Known rows, with every step that occurs:
k > a: [ -9 -14  -7 -21 -12 -12   3   8   2  10   3   3  -9 -17  11  12 -31   4
   2  -9  14  -2   8   1]
z > s > a: [-13   7 -10 -17 -23 -13   6   8   9  18  -1  13  -6   1  -6  17  -6   6
   5 -14   5   5  22  -2]
z > v: [ -3  -9 -18 -19 -19  -2  10  -5  -5  10  26  -4  -5   2   4   3 -17 -13
   8  -2   9   9   7 -11]
k > r > b > a: [-32 -11 -38 -26 -24  -9 -22  -2 -33  12  -4  13   3 -15   8  21 -45 -10
 -23  -6  13   3  12  -3]
r > b > a: [-25  -2 -28 -13 -23  -6 -20   3 -25   7   6  11   1 -11   6  18 -30  -8
 -20   8   1   8  10  -8]
v > z > s: [ 10   3  -8 -28 -25 -11  12  22  27  24  11  11  -4  -8   3  10  -7   2
   8   1  15   5  11   0]
k > r > b: [-17 -17 -27 -30 -30  -7 -18  -2 -18   5  -4   1   1  -8  10  11 -35 -15
 -22 -17  15   0  16  -1]
b > a > s > z: [-15  10 -11 -17 -21 -19 -22  47   0  16 -14   0   1  -8   3  18 -22  -1
  20  11  10   5  15 -16]
k > r > b > a > s > z: [-26   3 -35 -35 -35 -21 -40  39 -18   9 -25   1   6 -14   8  27 -49 -10
  -6  -7  18  10  21 -14]
s > a > k > r > b: [-29 -14 -28 -29 -22 -20 -22  13 -32   0 -15  13   0  -2   6  17 -33 -23
 -25 -17  11  13  30   4]
b > a > v: [-15  -4  -8 -13 -14   4  -3   3 -19  21   1   9   5 -14   4  -1 -33  -7
  -3   5  19  14  -3  -7]
v > z: [  6  -4  -6 -21 -20  -7   9  29   9  17  13   2 -10  -9   6   2 -22  -7
  -3  11  13  -4  13  -3]
k > r: [-12 -18 -11 -27 -19  -8  -2   3  -8  15  -3   0  -2  -9   7   8 -25  -7
  -1 -18  16  -8  11   2]
r > b > a > v > z: [ -8   4 -28 -26 -27   2  -9  24 -19  18   7  11   2 -17   7   2 -49 -13
 -28  20  25  21   6  -9]
s > z > v > a > b: [ -2  -3 -34 -27 -28  -2  12  16   5  -4  10  -7  -5  15  14   7  -9 -32
  13   8  17  22  40 -15]
s > z > v: [-15  -4 -15 -24 -25 -10   3  13  -5   6   8 -11  -6   8   6   3 -14 -14
  29  -2  17   6  19 -18]
a > b: [ -8 -15 -10 -14 -24  -4   9   6   5   5   6   0   5   4   3   8 -20 -17
  -5  -1  16  10  15   4]
v > z > s > a > b: [ -4   7 -23 -24 -32 -11  18  30  22  18   3  16  -1   7  -6  19 -24  -6
  -6   5  22  21  30   6]
b > a > k > r: [-26 -18 -16 -24   0 -20 -19   6 -29  15  -8  20   6 -17  11  20 -29 -15
  -1  -3  11   5   5   6]
r > b: [-11  -8 -20 -17 -29  -4 -10   5 -10   1   6   0  -1  -5   8   9 -20 -11
 -18  -6   4   5  14  -6]
v > z > s > a > k > r: [-10  -3 -15 -42 -17 -26   2  32   6  24 -11  25  -3  -7   2  19 -21  -9
  -1 -11  20  13  26  10]

Rows:
[-12  11 -26 -24 -23 -15 -16  35  -5  14   4  -4   1  -1   5  19 -28  -8
  23  12  14  19  14 -22]  b > a > s > z > v
[ 13  -9 -22 -26  -3  -8   5  -1  -2   0  24   8  -5   0  18   5   6 -32
   2   6  -3  21  21 -10]  z > v > a > k
[-12 -25  -4 -29  -7 -17 -10   5 -12   9  -7   7   5 -12  12   7 -20 -18
   1 -17  13   4  10   7]  a > k > r
[  9  -8 -35 -26 -22   4  16  -6   7   0  27   0  -2   9  12   9  -8 -33
  -9   9   8  23  30  -6]  z > v > a > b
[-25  -7 -31 -36 -27 -23 -17   4 -14   6 -17  22   6  -6   2  24 -20 -14
 -15 -28  12  21  28   5]  z > s > a > k > r > b
[ 27   4 -27 -30 -19  -1   1  17  22   9  24  -6  -7  -1  11   9  -9 -18
  -4   6  -2  19  21 -18]  z > v > a > s
[  1   1 -25 -28 -19  -6   7  15   2   2  11  -4 -13   6  14   3   0 -22
  19   5   7   8  36 -23]  s > z > v > a
[ -5 -13 -28 -45 -11 -17  -4  17 -14   0  -4   1  -6   1  21   6  -7 -36
  21  -9  16  13  35 -13]  s > z > v > a > k > r
[  2  -4 -19 -30 -11 -16   0  20  -4  -4   9   2  -8   4  19   5   6 -32
  26   5   6  19  32 -18]  s > z > v > a > k
[-16  -2 -37 -32 -28 -11 -35  20 -15  13  -7   6   7 -18   6  27 -47  -8
 -28  -4  12  12  11  -6]  k > r > b > a > s
[-20  -5 -19 -10 -25  -5   7  17  -6   5   1   7  -3  10  -5  14 -27 -13
 -13   0  13  13  28   5]  s > a > b
[ -2  10 -30 -32 -33  -1  -5  15   0  24   7  20   9 -17   3   9 -38  -4
 -17  11  24  29   4  -7]  r > b > a > v > z > s
[-17 -22 -20 -33 -19 -15 -23   4 -22  -1  -8   7   8  -9  14  12 -27 -24
 -19 -18  11  10  15   4]  a > k > r > b
[-18  -6  -4 -12  -9 -21  -3  19 -16   5  -2  13  -5  -1   2   9 -11 -13
  -2  -3   1  11  23   0]  s > a > k
[  0   9 -14 -30 -21  -3   8  19  10  34   5  18   5 -18   0   6 -30   1
   3  12  26  22  -2  -5]  b > a > v > z > s
[ -6   4 -13 -15 -14 -11 -18  26   2  20   2   6   2 -14   2  20 -25   1
  -2   8   2  10   2  -6]  b > a > s
[-15   2 -19 -17 -31  -9  12   7  13  11  -2  13   3   9  -8  22 -15  -6
  -3 -11  13  21  28   7]  z > s > a > b
[-26  -7 -24 -14 -13 -17 -27   9 -33   1   4  19   6 -13  12  20 -21 -18
 -18   6  -1  19  10  -4]  r > b > a > k
[ -6   5  -6 -19 -27  -3  11   6   6  21  -6   9   2   0  -8   2 -18   2
   2 -16  20  22  15  -3]  z > s > a > v
[-26 -12 -33 -32 -27   1 -21  -3 -38  15  -8  10  11 -17   7   8 -57 -13
 -26  -9  28  17   4  -5]  k > r > b > a > v
[  9 -10  -7 -19  -2 -11  -2  12   3   2   6  12  -6  -8  18   5  10 -25
   0   2  -7  10  23  -2]  v > a > k
